Each row was made from one small tree. Brackets hold a mark, then the marks that hang from it, in alphabetical order. Every link used is in the known rows. Write each row's tree.
Known rows
[L W [X [M F]] [Y U]]: [-2.17  2.32  0.81  1.70 -1.28 -2.48 -0.59 -0.51  2.84  1.08 -0.43  2.69
  0.05  3.86 -4.42  0.18  1.61 -0.01 -6.23  0.33 -1.48  0.16  2.01  1.50
 -0.95]
[Z J U]: [ 0.88  2.08  0.03 -1.12  1.40  0.98 -2.86 -0.88 -2.97  0.30  1.56 -1.17
  0.68 -3.33  1.24  3.19  0.34  0.98  1.26 -1.87  1.08 -0.91 -3.95  1.66
  2.22]
[U Y]: [-0.16 -2.02  0.49  0.61  1.16 -1.89 -0.82 -0.39 -4.42  0.05  1.45 -1.85
 -0.45 -2.53  2.81 -0.14 -0.48  0.40  0.83  0.44 -0.41 -3.50  0.85 -3.51
 -0.30]
[L W [Y [U F V]]]: [-2.34  1.57  0.24  0.67 -1.31 -1.20 -2.07 -1.00 -2.18 -0.75 -0.99  1.52
  0.83  1.29 -0.28  0.79  1.18 -0.54 -2.01  2.23 -0.17 -0.52  8.90 -1.31
  0.09]
[Z J]: [-0.40  1.85  0.76  0.90  1.13  1.27 -3.21 -0.95 -2.91  1.60  1.08 -3.25
  0.63 -2.82  2.09  3.24 -1.03  0.61  0.91 -0.87  1.14 -1.46  0.21 -0.36
  0.85]
[U [F M] V [Y L]]: [ 0.55 -3.37 -1.14  0.92  0.01  4.77  0.40  0.26 -2.27 -0.52  0.42 -2.95
 -0.54  1.10  3.74 -1.58 -0.02 -1.79 -0.90 -0.67  0.49  0.79  3.90 -2.98
 -1.43]
[V [U F [Y [L W X]]]]: [-0.70 -5.04 -1.01  2.78 -0.82  2.71 -0.26  0.85  0.79 -0.12 -0.01 -0.28
  0.40 -1.02  2.06 -2.90  0.75  0.35 -2.47  0.07 -0.22 -3.09 -2.09 -2.67
 -0.99]
[M X]: [-0.56  2.98  0.91  0.43  0.15 -1.08 -0.56  0.40 -0.83  1.97  3.09  0.06
 -0.88 -2.41  0.55 -1.79 -0.71  1.25  4.69  1.04 -0.52 -1.35  0.95  1.09
 -0.30]
[X [M F]]: [-0.11  1.68  0.54  1.19  0.37 -2.08 -1.68 -0.04  0.13  1.38  2.77 -1.34
 -0.36  3.13 -2.25  1.03  0.39 -0.40 -0.20  0.53 -0.22  0.56 -1.37  2.37
  0.28]
[J [Z [U [F M] V Y]]]: [ 0.83  1.34 -0.31 -2.01  1.19 -3.47  0.10 -0.08 -1.02 -0.83 -0.25  1.20
  0.76  2.65  2.54  0.99  0.04 -0.91  0.39 -0.25  0.11  0.36  0.06 -2.41
  0.86]
[U [F [M Y]] V]: [-0.07 -1.00 -0.67 -0.18  0.30  3.01  0.00 -0.08 -2.33 -0.75 -0.48 -3.61
 -0.03  3.00  1.09  0.71 -0.87 -2.27 -0.37  0.87  0.96  1.62  4.86 -2.73
 -0.17]
[L X]: [-1.11  1.57  0.52  1.58 -0.06  0.06  0.18 -0.06  2.04  2.57  0.72  0.47
  0.95 -0.17  0.95  1.67 -0.82  1.02  0.03 -0.86 -0.94 -3.20 -3.04 -1.61
 -0.22]
[J [Z U]]: [ 0.25  3.16  0.43 -1.22  0.39 -6.39 -0.58 -0.23  0.03  0.61  0.96  3.03
  1.52 -0.43  1.68  2.70 -0.22  1.00  4.00 -0.17 -0.81 -1.71 -3.36 -0.17
  1.69]
[Y [U [F [M X]] V]]: [ 0.45  1.69 -0.25 -1.47  0.64  0.98  0.92 -0.01  0.64  1.71 -0.92  2.04
 -1.71  3.26 -0.47 -1.57 -0.26 -0.95  2.08  0.36  1.25  0.48  5.00  0.47
 -0.10]
[L [X M]]: [-0.67  2.01  0.53  1.93  0.33 -0.19  0.43  0.21  1.84  3.32  1.15  1.04
  0.48  3.24 -0.48  1.20 -0.59  0.43 -2.34 -1.90 -0.79 -1.68 -4.17 -0.26
 -0.58]
[M F Y]: [-0.42 -1.67  0.64  0.03 -0.41 -1.47 -0.61 -0.29 -0.55 -2.08  0.32 -3.62
 -0.24 -2.23 -2.40  1.32 -0.46 -0.09  1.85  3.14 -0.47 -0.03  0.21  0.10
  0.22]
[M F X [Y U]]: [ 0.22  0.06  1.14 -1.83 -0.24 -1.70  1.38  0.31  1.88 -1.19 -0.62  0.68
 -2.66 -2.21 -4.92 -2.84 -0.27  0.72  3.78  3.49 -0.09  1.07  1.49  3.17
 -0.61]
[M X [Y [L W] [U F V]]]: [-0.33 -1.25 -0.02 -0.33 -1.70  2.44  2.52  0.83  1.63 -1.32 -2.25  1.84
 -0.73 -2.62 -1.49 -4.05 -0.27  0.63  1.40  1.41 -0.01  2.06  3.65  1.46
 -1.31]
[X [M F [Y U]]]: [ 0.58 -0.91  0.62 -0.37  0.41 -2.85  0.40 -0.08 -0.20 -0.17 -0.37  0.19
 -1.51  2.73 -4.42  0.24  0.04 -0.50 -0.48  1.07  0.13  0.99 -0.73  2.34
 -0.10]
[F [M X [Y [L W] U]]]: [ 0.65 -1.95 -0.25  0.01 -0.69 -0.82  2.62  0.70 -0.59  0.55  0.49 -0.45
 -2.52 -3.53 -1.15 -4.20 -0.89  0.13  2.74 -0.65 -0.76  1.13  2.05  1.21
 -1.47]
[V U]: [-0.01 -1.34 -0.29  1.39  0.36 -1.27 -1.16  0.06 -2.04  1.56  1.11 -0.04
  0.58 -0.32  0.29 -0.09 -0.13  0.51  3.36 -0.03  0.35 -4.01 -3.03 -1.57
  0.63]
[U V Y]: [ 0.17 -0.38  0.09 -0.30  1.50  0.21  0.22 -0.67 -4.26 -0.63 -0.51 -1.70
  1.10  0.84  2.09  0.38 -0.59 -0.53 -0.31 -0.52  0.49 -1.83  1.64 -4.83
 -0.27]

Write each row's tree
[ 1.66  0.83 -0.65 -2.43  2.34  5.08 -1.56 -0.32 -3.65 -1.18  0.58 -2.94
 -0.87  0.49  1.66 -0.63  0.66 -1.08 -2.51 -1.78  2.21  2.35  0.58  0.02
  0.68] => [Z J [U [F [M X]] V Y]]
[-0.09 -2.25 -0.28  1.02 -0.96  2.75 -0.07  0.96 -0.81  0.41  2.23 -2.59
 -2.41 -2.24  1.54 -2.53 -0.63 -0.59  2.54  1.58 -0.31  1.26  3.50  0.86
 -1.30] => [U [F [M X [Y L]]]]
[-0.36 -1.87 -0.18  0.03 -1.81  1.30  2.88 -0.03  5.36 -2.08 -3.82  0.71
  0.99 -0.79 -4.18 -0.34  0.16  0.26 -1.56  0.59 -0.64  1.45 -1.39  0.85
 -0.67] => [M F [Y [L W X] [U V]]]
[-0.10  0.12 -1.10  0.45 -1.55  2.53  1.65  0.52  3.08  0.84 -1.05  2.19
 -0.50  0.17  0.29 -3.16  0.45 -0.28  0.74 -0.69  0.22  1.80  4.38  1.75
 -0.75] => [Y [L W] [U [F [M X]] V]]
[-0.22  1.18 -0.04 -1.00  0.32  0.53 -0.03 -0.51  0.60  1.01 -1.92  2.85
 -0.12  2.84  0.33  0.94 -0.03 -0.37  1.70  0.99  1.21 -1.17  3.88 -0.58
  0.76] => [Y [U F V]]
[ 0.22  0.77  0.26 -1.30  0.70 -4.86 -0.98  0.02 -0.67 -0.74  0.66  2.11
  0.52 -0.26  3.08  1.35  0.24  0.38  1.38  1.05 -0.46 -1.48 -0.93 -1.50
  1.05] => [J [Z [U F Y]]]
[-1.07 -2.98 -0.04  2.22 -1.88  1.00  1.58  0.36  0.96 -0.77 -0.85 -1.17
  1.31 -4.49  0.44  0.08 -0.91  1.10 -0.74 -0.32 -1.64 -1.06 -2.30 -1.46
 -0.98] => [M [Y [L W X]]]
[ 1.15 -0.09 -0.75 -0.99  1.03  3.56 -1.02 -0.80 -3.14 -1.93 -0.62 -1.83
  2.00 -2.97  1.93  1.18  0.89  0.45 -2.52 -3.33  1.19  0.77 -3.29 -0.48
  1.10] => [Z J [U V [Y [L W]]]]
[-0.47  0.40  0.67  1.26 -0.04 -0.02  0.85  0.26  2.71  1.00  0.03 -0.75
  0.04  3.05 -3.11  0.92 -0.42 -0.05 -3.25 -0.29 -0.87  0.20 -4.21  0.41
 -0.81] => [L [X [M F Y]]]
[-0.96 -1.90 -0.81  2.11 -0.65  5.19  0.77  0.52  1.46 -0.81 -1.16 -0.85
  1.53  2.96  2.35 -1.51  0.64 -0.84 -6.70 -1.09 -0.07  1.02  1.44 -2.88
 -1.59] => [U F V [Y [L W [X M]]]]
[ 0.74 -0.12  0.42 -0.82  0.59 -1.71  0.97 -0.22 -0.01 -0.44 -1.38  0.20
 -0.71  4.36 -4.81  0.52  0.00 -0.97 -1.09  0.60  0.57  1.90 -0.33  1.68
 -0.06] => [X [M F [Y [U V]]]]
[ 0.43  1.03  0.91 -2.43 -0.02 -0.46  2.06  0.13  2.05 -1.53 -1.91  0.67
 -1.62  0.13 -5.45 -2.50 -0.35  0.12  3.00  2.84  0.46  2.10  2.08  2.35
 -0.55] => [M F X [Y [U V]]]
[-1.78  2.41  0.13  2.56 -0.13 -1.38  0.17  0.26  2.73  1.92  0.65 -0.04
  1.76  2.63 -0.70  0.22 -0.14  0.46 -6.19 -1.89 -1.25 -0.79 -2.33 -0.98
 -0.31] => [L W [X M]]
[ 0.85 -0.58 -0.35 -0.73  0.06 -3.62 -0.11  0.34 -0.19 -0.25  1.22  1.59
 -0.13 -0.81  3.45  0.21  0.26  0.03  1.98 -0.27 -0.78 -0.36 -1.56 -0.57
  0.33] => [J [Z [U [F M] [Y L]]]]
[-0.81 -1.73 -1.00  1.86 -2.00  2.09  1.64  0.60  5.68  1.93 -1.02  2.79
 -0.71 -0.97  0.80 -1.79  0.41  0.44 -1.62 -1.33 -0.93 -0.55  0.82  1.22
 -0.98] => [Y [L W X] [U [F M]]]
[ 1.23  2.21 -0.94 -1.74  1.56  4.77 -2.43 -0.71 -2.38 -0.36  0.49 -2.66
  0.49  1.21  1.43  2.63  0.50 -1.17 -1.26 -2.01  2.21  2.22 -0.29  0.94
  1.83] => [Z J [U [F M] V]]
[ 0.75  0.32  0.21 -0.79  0.15 -5.24  0.25  0.05 -0.58 -0.16  0.80  2.89
  1.01 -2.27  2.81  0.99  0.06  1.18  3.26 -0.72 -1.12 -1.84 -3.83 -0.81
  0.66] => [J [Z [U [Y L]]]]
[-0.23 -1.37  0.47 -0.31 -1.97 -0.46  2.00  0.74  3.80 -1.78 -0.75  0.70
 -1.68 -4.67 -4.40 -4.08  0.29  1.27  2.68  2.56 -0.97  2.03  1.10  4.25
 -1.17] => [M F X [Y [L W] U]]
[ 0.08  3.70  0.05 -1.61  0.26 -3.45 -0.69 -0.16  0.95 -0.23 -0.22  2.84
  2.16  2.40  1.92  2.80  0.05 -0.03  2.19  0.46  0.08  0.07 -0.92 -0.74
  1.67] => [J [Z [U F V]]]
[ 0.42  1.31 -0.25 -0.86  0.93  3.05 -3.85 -0.59 -1.93 -0.24  1.49 -1.56
  0.17 -2.32  2.04  2.94  0.78  0.44 -0.03 -0.41  1.47 -0.06 -1.62  2.10
  2.10] => [Z J [U F]]
[ 0.24  0.47  0.03 -0.77  0.34 -0.67  0.07  0.21  0.58  2.22  0.67  2.25
 -3.00  0.47  0.13 -2.01 -0.19 -0.20  3.07  1.10  0.53 -0.84  4.23  1.52
 -0.16] => [Y [U [F [M X]]]]
[-0.22  0.21  0.32  0.37  0.24  1.60  2.00  0.23  2.33  1.47 -2.34  2.06
  0.04  5.30 -2.07  0.60 -0.61 -0.48 -3.98 -0.96  0.13  0.06 -1.81 -0.86
 -0.85] => [L [X [M [Y [U F V]]]]]
[ 0.92  1.26 -0.02 -1.37  0.35 -3.91  0.91 -0.18 -0.49 -0.57 -0.52  2.85
  2.04 -0.09  2.43  1.42  0.04  0.57  2.45 -1.33 -0.56 -0.74 -3.35 -1.64
  0.68] => [J [Z [U V [Y L]]]]
[ 0.21 -0.48 -0.56 -0.44 -0.20 -4.18 -0.23  0.36  0.22 -0.99  0.90  1.20
  0.52 -1.20  3.36 -0.28  0.49  0.06  0.05 -0.22 -1.00  0.09 -0.57 -0.96
  0.46] => [J [Z [U [F M] [Y [L W]]]]]
[-1.19 -2.55  0.04  1.84 -2.30  1.03  0.98  0.30  4.04 -2.11 -0.66 -2.51
  1.02 -3.66 -2.32  0.04 -0.05  0.65 -1.26  1.38 -1.66  0.77 -2.50  0.75
 -0.82] => [M F [Y [L W X]]]
[ 1.25 -0.21  0.07 -1.52  2.18  0.83 -2.36 -0.89 -4.88 -0.91  1.06 -1.95
 -0.04 -3.78  2.09  1.81  0.49  0.79 -0.69 -1.91  1.14 -1.43 -3.50 -0.31
  1.47] => [Z J [U Y]]
[ 1.39  0.55 -0.87 -2.13  1.51  4.84 -1.68 -0.67 -3.20 -1.45 -0.53 -3.33
  0.34  0.63  0.70  2.40  0.17 -1.35 -1.73 -1.56  2.20  2.69 -0.24  0.37
  1.57] => [Z J [U [F [M Y]] V]]
[ 0.08 -1.92 -0.31  0.83 -0.80  0.59  1.28  0.35 -0.38 -0.26 -1.63  1.18
  0.00  2.45 -1.71 -0.75  0.03 -0.55 -2.39 -0.59  0.20  1.77  1.10  0.89
 -0.63] => [X [M [Y [L W] [U F V]]]]
[ 0.28 -2.06  0.32  1.52 -0.90 -0.33  0.08  0.37  0.00 -0.29  1.40 -1.74
 -0.59  0.26 -2.75  0.23  0.07 -0.25  0.13  0.46 -0.66  1.71 -2.54  2.82
 -0.71] => [X [M F [Y L]]]
